In the rows, 128 means zero.
Known rows, with every step that occurs
roba-vumufu-femef-perev-gunamu: [ 64 132 140 168 126 177 130 128  88 151 132 131 139 119 144  90  61  96
 121  73 139 166 203 128 143 130 117]
vumufu-femef: [ 83 178 117 141 104 128 147 148 121 137 106 118 122 156 124 124  98 143
 138 100 146 113 166 124 129 131 121]
femef-perev-gunamu-gidag-roba: [ 86 131 162 111 105 131 151 109 113 134 175  83 160  99 138  88  91  82
 140 107  98 164 162 144 135 129 115]
fivov-gunamu: [119 129 164 116 138 154 124 131 119 149 136 121 135  95 148 123 126 174
 112 143  90 126 145 152 144 116 126]
gunamu-gidag-verip-safetif-roba: [115 115 184  93 123 163 160 158 109 132 129 129 143 206 114 130 152 154
 163  89 133 126 151 161 103 182 103]
safetif-roba-gidag: [125 128 163 124 160 119 151 132 131 120 120  96 121 196 125 147 131 150
 114 125  89 159 124 168 144 148  86]
verip-safetif-roba: [ 97 125 151 121 150 139 156 139 140 138 140 147 154 204 139 145 149 141
 148 105 130 135 116 151 117 175 114]
safetif-roba-gidag-gunamu: [ 94 126 137 133 148 138 147 123 143  96 133 102 143 177 107 150 136 152
 136 143  42 141 109 184 173 175  60]
mudif-fivov-gunamu-gidag-roba: [112 162 181  94  93 118 157 109 121 168 157  51 165  83 108 114 133 128
 164 150  78 125 174 179 158 107 114]
verip-safetif-roba-perev-gunamu: [113 124 167 165 140 167 128 124 141 146 183 206 198 173 144 120 113 101
 143 113 113 155 142 159 137 163 134]
verip-safetif-roba-vumufu-femef: [ 63 173 158 167 145 146 187 150 131 160 116 119 160 211 127 135 107 146
 164  81 180 143 183 149 138 167 118]
safetif-verip: [123 135 152 114 151 153 124 141 110 140 112 136 182 139 165 150 140 155
 140 114 141 137 110 107 125  93 124]
safetif-roba: [104 138 133 122 150 126 115 124 127 118 129 142 145 182 143 145 136 129
 105 119 114 131 123 124 121 128  85]
gidag-roba-vumufu-femef: [ 76 205 151 171 128 111 177 124 139 154 113  80 157 140 116 118  76 129
 157 126 177 149 175 143 165 123 111]
fivov-gunamu-gidag-verip-safetif: [133 105 212  87 104 189 173 169  98 159 133 110 132 129 109 111 143 186
 181 104 123 123 169 187 119 181 150]
gunamu-gidag: [130 123 145 105 106 126 164 144 119 127 151  92 137 127 126 116 143 120
 153  94 121 128 171 133 117 130 145]
perev-roba-gidag: [130 119 141 135 119 144 152 162 168 165 121  81  91 116 105 137 115 157
 129 136 111 136 105 166 134 137 155]
vumufu-femef-perev-gunamu: [ 56 134 122 143 109 171 116 133  83 140 132 142 127 129 148  90  64 104
 115  74 114 146 182 121 127 135 113]
perev-roba-gidag-verip: [150 118 163 118 106 175 120 177 135 160  88  96  72 116  80 125 107 177
 125 143 124 127 111 171 131 145 128]
gidag-verip-safetif-roba-vumufu-femef: [ 79 170 176 155 134 172 168 161 111 156  93 130 144 211 111 128 102 161
 163  88 188 138 187 158 135 170  98]
perev-roba-vumufu: [118 123 133 168 132 161 139 152 174 177 131 118 133  93 117 130 119 128
 131 129 174 136 134 129 134 113 170]
verip-safetif-roba-vumufu-femef-perev: [ 45 156 157 138 157 155 178 135  97 171 130 115 135 202 139 108 107 125
 152  53 173 168 183 127 130 153  87]
femef-perev-gunamu-gidag-verip-safetif: [112  79 190  96  95 202 153 156  76 150 142 129 126 139 113  89 115 126
 173  69 130 149 177 168 106 191 141]
mudif-fivov-gunamu-gidag-verip-safetif: [136 107 205  84  85 189 159 159  84 176 122  98 134 125  83 113 157 164
 198 114 112 111 190 203 127 173 145]
gidag-roba-vumufu: [120 157 167 161 151 109 163 104 153 147 136  88 166 110 120 121 103 113
 146 157 164 167 140 151 168 118 117]
fivov-gunamu-gidag: [121 125 177  95 112 148 161 143 113 145 159  88 145  98 142 110 144 157
 139 107  86 121 182 154 132 117 140]
verip-safetif: [122 114 147 129 128 141 172 143 139 149 138 130 140 153 122 129 140 139
 173 114 147 134 120 158 123 182 160]
fivov-gunamu-gidag-verip-safetif-roba: [108 118 211  86 127 184 156 160  99 149 135 126 150 181 127 127 149 183
 152 100 104 123 161 178 114 174 107]

Rows
[ 49 159 153 164 124 156 140 112 106 153 139 109 156 116 141  87  45  91
 127  98 140 175 187 140 157 126 101]
gidag-roba-vumufu-femef-perev-gunamu
[147 117 169  91  93 161 131 155  92 125 115 107 114 129  97 110 132 143
 146 106 134 119 170 141 114 137 118]
gunamu-gidag-verip
[ 75 151 131 122 113 155 160 167 131 183 114  69  67 131 109 111  91 154
 124  87 124 147 135 144 131 130 125]
vumufu-femef-perev-roba-gidag
[ 93 126 185 144 134 139 169 105 117 150 171  75 176  96 133  89  91  77
 151 107 138 189 187 151 157 123 121]
femef-perev-gunamu-gidag-roba-vumufu
[128 130 155 112 111 154 106 116 100 170 122 107 138  89 113 129 144 149
 136 150  74 110 170 173 152 106 120]
mudif-fivov-gunamu
[126 119 183 153 128 190 106 136 120 139 156 216 182 174 125 114 106 118
 141 118 125 151 144 162 133 171 117]
gidag-verip-safetif-roba-perev-gunamu
[121 156 201 129 118 122 174 109 125 180 150  42 182  84 105 115 129 116
 173 147 117 151 206 188 177 103 121]
mudif-fivov-gunamu-gidag-roba-vumufu
[143 127 183 108 143 152 117 148  98 118  88 109  98 187 100 137 119 171
 112 136 103 148 130 172 134 154  69]
safetif-roba-gidag-verip
[101 147 155 109  99 184 132 173 100 173  78  88  51 133  82 105  83 175
 125  98 136 134 143 149 124 137 101]
vumufu-femef-perev-roba-gidag-verip
[114 122 171 109 138 167 131 148 112 134 114 157 137 205 118 136 140 160
 143 115 137 126 119 154 112 181  94]
gidag-verip-safetif-roba
[ 79 110 116 126 123 169 142 140 148 146 141  85  98 104  95 121 118 147
 137 131  61 139  93 166 159 159  97]
femef-perev-roba-gidag-gunamu
[ 95 115 134 144 143 170 134 140 143 192 139 112 111  89 125 108 118 111
 123 106 172 156 137 113 128 101 140]
femef-perev-roba-vumufu
[ 50 156  96 120 101 167 129 157 131 188 122 114  84 113 127 103  94 134
 117  78 153 116 134  94 104 108 130]
vumufu-femef-perev-roba
[109 159 189  98 113 118 169 121 133 147 168  60 166  89 137 109 123 149
 146 144  90 136 155 162 149 114 119]
fivov-gunamu-gidag-roba
[ 50 148 106 130 106 171 159 153 145 151 126  76  95 124  93 118  98 159
 148 109  75 128 121 163 161 159  93]
vumufu-femef-perev-roba-gidag-gunamu
[138 104 186  97  99 167 175 167 105 142 125 113 127 151  95 113 145 154
 193  94 152 122 159 171 109 191 152]
gunamu-gidag-verip-safetif
[ 69 159 135 140 142 145 153 126  84 163 115  99 117 142 131  97  91 114
 136  70 169 162 190 108 137 115  95]
roba-vumufu-femef-perev
[ 54 169 157 117  87 131 164 121 107 142 158  74 157 122 133  81  67  95
 146  86 112 156 188 141 138 129 107]
vumufu-femef-perev-gunamu-gidag-roba
[113 160 159 106 106  96 175 121 142 130 158  66 160 119 122 112 121 114
 158 130 122 140 142 144 136 125 120]
gunamu-gidag-roba
[113 152 209 136 141 125 187 118 138 163 163  56 179  88 131 111 117 140
 157 139 129 163 183 171 169 111 129]
fivov-gunamu-gidag-roba-vumufu
[148 105 197 128  94 191 158 158 107 149 158 163 165 137 101  96 121 125
 194  95 140 142 178 180 123 187 168]
roba-perev-gunamu-gidag-verip-safetif
[ 76 200 164 153 107 111 203 132 134 152 128  53 165 139 113 109  87 124
 173 100 173 148 208 148 158 121 123]
gunamu-gidag-roba-vumufu-femef
[120 126 166 136 113 151 132 129 125 125 190 161 194 152 143 109 124  88
 135  90  96 147 187 145 127 126 131]
safetif-roba-perev-gunamu-gidag
[136 139 195 109 129 157 157 145 115 149 161 167 171 197 107 116 152 131
 174  94 145 144 159 154 119 157 107]
gunamu-gidag-verip-safetif-roba-perev
